Each row was made from one walk, in order. Every step used is in the known rows, and no mark comes twice. Write each row's walk.
Known rows
kedut/nefed: [-16  21  -3   5   0 -12 -20  -6   9 -10  -6  -5  -6   0  -4 -16  -2 -14
 -20]
furid/vusu/kedut/nefed: [-21  31  -7  -9  43 -17 -31   0  21 -41  18  -5  -9   1 -27  -5  -7  -1
 -25]
furid/nefed: [-18   3  24  -1 -17 -15   9   3   8   0  12  -2 -47  11   8 -15  -7 -13
   5]
noked/vusu: [ -9  -7   6   1 -36   3  16   5   3  11 -13   6  18 -13  14  16  -6  27
 -22]
vusu/nifa/nefed/kedut: [ 26 -15  -8   7  90 -55  -1  14  13 -25  -7  22  17  -3   1  19  -1 -42
  10]
nefed/noked: [-15  16   8   2  -1   6  19  15 -11  -3  -2   0   8  22  -7  26  13 -11
  50]
noked/nefed/kedut/vusu: [ 21  11   3  14 -54   0 -58 -11  -7 -15 -47  17   8  14   7  -2  24 -29
  -2]
furid/vusu/noked: [-12 -17 -26 -12  41 -33 -11   9  11  25   7   8 -22   3 -10  13 -14  -2
   0]
nifa/nefed/noked/vusu: [-26   2   6   5 -35  -8  41  22  -6  -7  -2   8  20   1  16  32   2  -7
  30]
vusu/furid: [ 21  -3   5  -4   1   7 -18  12   0 -14  -5   1   4   2 -12  -1   5   9
   2]
vusu/kedut: [ 16   7  -4  -8  34  -4  -1   7   0 -43   0   9   9  -4 -17  15   4  13
   2]
furid/vusu: [-21   2  -1  -6  15   0 -10   1  11  11  23  -7 -12   5  -6  -3  -9   2
  -5]
nefed/noked/vusu: [-23   9  14   3 -42  11  36  21  -6   7 -14   5  22   9   7  41   7  13
  25]
kedut/nefed/noked/vusu: [-39  32  14   7 -41  -2  14  12   3  -4 -19   0  17  10   3  26   4  -1
   8]
nefed/kedut/vusu: [  4  21  25  11 -32  14 -33  -1  -8 -19 -27  12  -6   8   0  19  33 -36
  17]
furid/nefed/kedut: [-19  13  33   4  12 -14   2   4  11   5   7   4 -44  26  13   7  12 -43
  15]
furid/nefed/kedut/vusu: [-13  26  51  11 -41  -4 -27   2   0 -20 -15   9 -55  20   7   4  25 -47
  23]
furid/vusu/kedut: [ -4  10  -7 -14  44  -3  -9   8  11 -31  24   2  -3   1 -24  10  -4  14
  -2]
vusu/noked: [  8 -21 -25  -6  24 -31  -3   9   0  13 -15  16  -9  -3  -5  16  -7   0
   4]

Which walk is each row?
[ 31 -20 -28   3 -55 -31 -54  -6 -11  -3 -57  25  -1  -5  -3  -6   2   1
  -3]
kedut/vusu/noked/nefed
[  2  12  37   0  10  -8 -13  16  12 -13   0   6 -42  29   0   7  15 -36
  16]
vusu/furid/nefed/kedut
[  7  -9   7   3  14 -27  35  31   0  -8 -26  17  39   0  -8  49  -4  23
  27]
nefed/noked/vusu/nifa
[ 18 -31 -11   4  19 -50  24  17  14 -17 -13  21  30 -32   7  14 -23  16
 -22]
noked/vusu/nifa/nefed
[ 24 -20 -38   2  30 -40 -33   0   4  25 -40  27  11  18   8  18   6 -24
  -6]
vusu/noked/nefed/kedut
[ 36   4  18  11  26 -23 -34   9   2 -34 -41  24   6  -1 -14  26  21 -25
  17]
nefed/kedut/vusu/nifa
[-32  19  33   2 -16  -9  28  17  -4  -4  13  -2 -41  33   1  13   7 -25
  57]
furid/nefed/noked
[ 17 -20   0   8  48 -50  16  20  19 -12 -17  28  31 -15  14  36  -5 -17
 -13]
noked/vusu/nifa/nefed/kedut
[-14  46   2  -1  33 -11  -1  15  -1 -60  -6   3   9  18 -27  23  17 -12
  30]
vusu/kedut/nefed/noked
[ 17 -11  -7   1 -31 -19 -27   6 -10 -12 -37  22 -18  -9 -11  14   9  -6
  15]
kedut/vusu/noked
[-30  38   8   7  -2  -7   1   7  -1 -14  -6  -6   0  24 -10   8  11 -26
  31]
kedut/nefed/noked
[ 10  10  46   2 -75   2 -35  10  -3 -41 -16   5 -53   6 -11 -17  13 -10
  19]
kedut/vusu/furid/nefed
[  1  15  18  13 -24  -4 -29   1  -5 -32 -17  16 -11  -1  10   9  28 -58
  21]
nifa/nefed/kedut/vusu
[  2   1  26  -5 -16  -7  -8  13   8 -14   8  -1 -43  14  -5 -15  -2  -4
   9]
vusu/furid/nefed
[-17  27  18   4 -41   5  -1  24   4 -20 -24   1  21  12  -9  23  10   8
   9]
kedut/nefed/noked/vusu/furid
[ -6  26  54   3 -75   8 -14  25 -14 -49 -17   4 -47  28 -17   7  27 -22
  71]
kedut/vusu/furid/nefed/noked
[  2 -17 -40  -5  48 -41 -42   1  15  39 -18  19  -4  23   2  15  -4 -25
  -9]
furid/vusu/noked/nefed/kedut
[ 14   1   1   5  -5 -18 -38   8  -6  -5 -43  28 -17   5  -4  36  26 -38
  21]
nefed/kedut/vusu/noked
[ 11  -6  -9   8  -1 -37 -28   9  -5 -21 -32  32 -20  -5   6  26  21 -58
  24]
nifa/nefed/kedut/vusu/noked
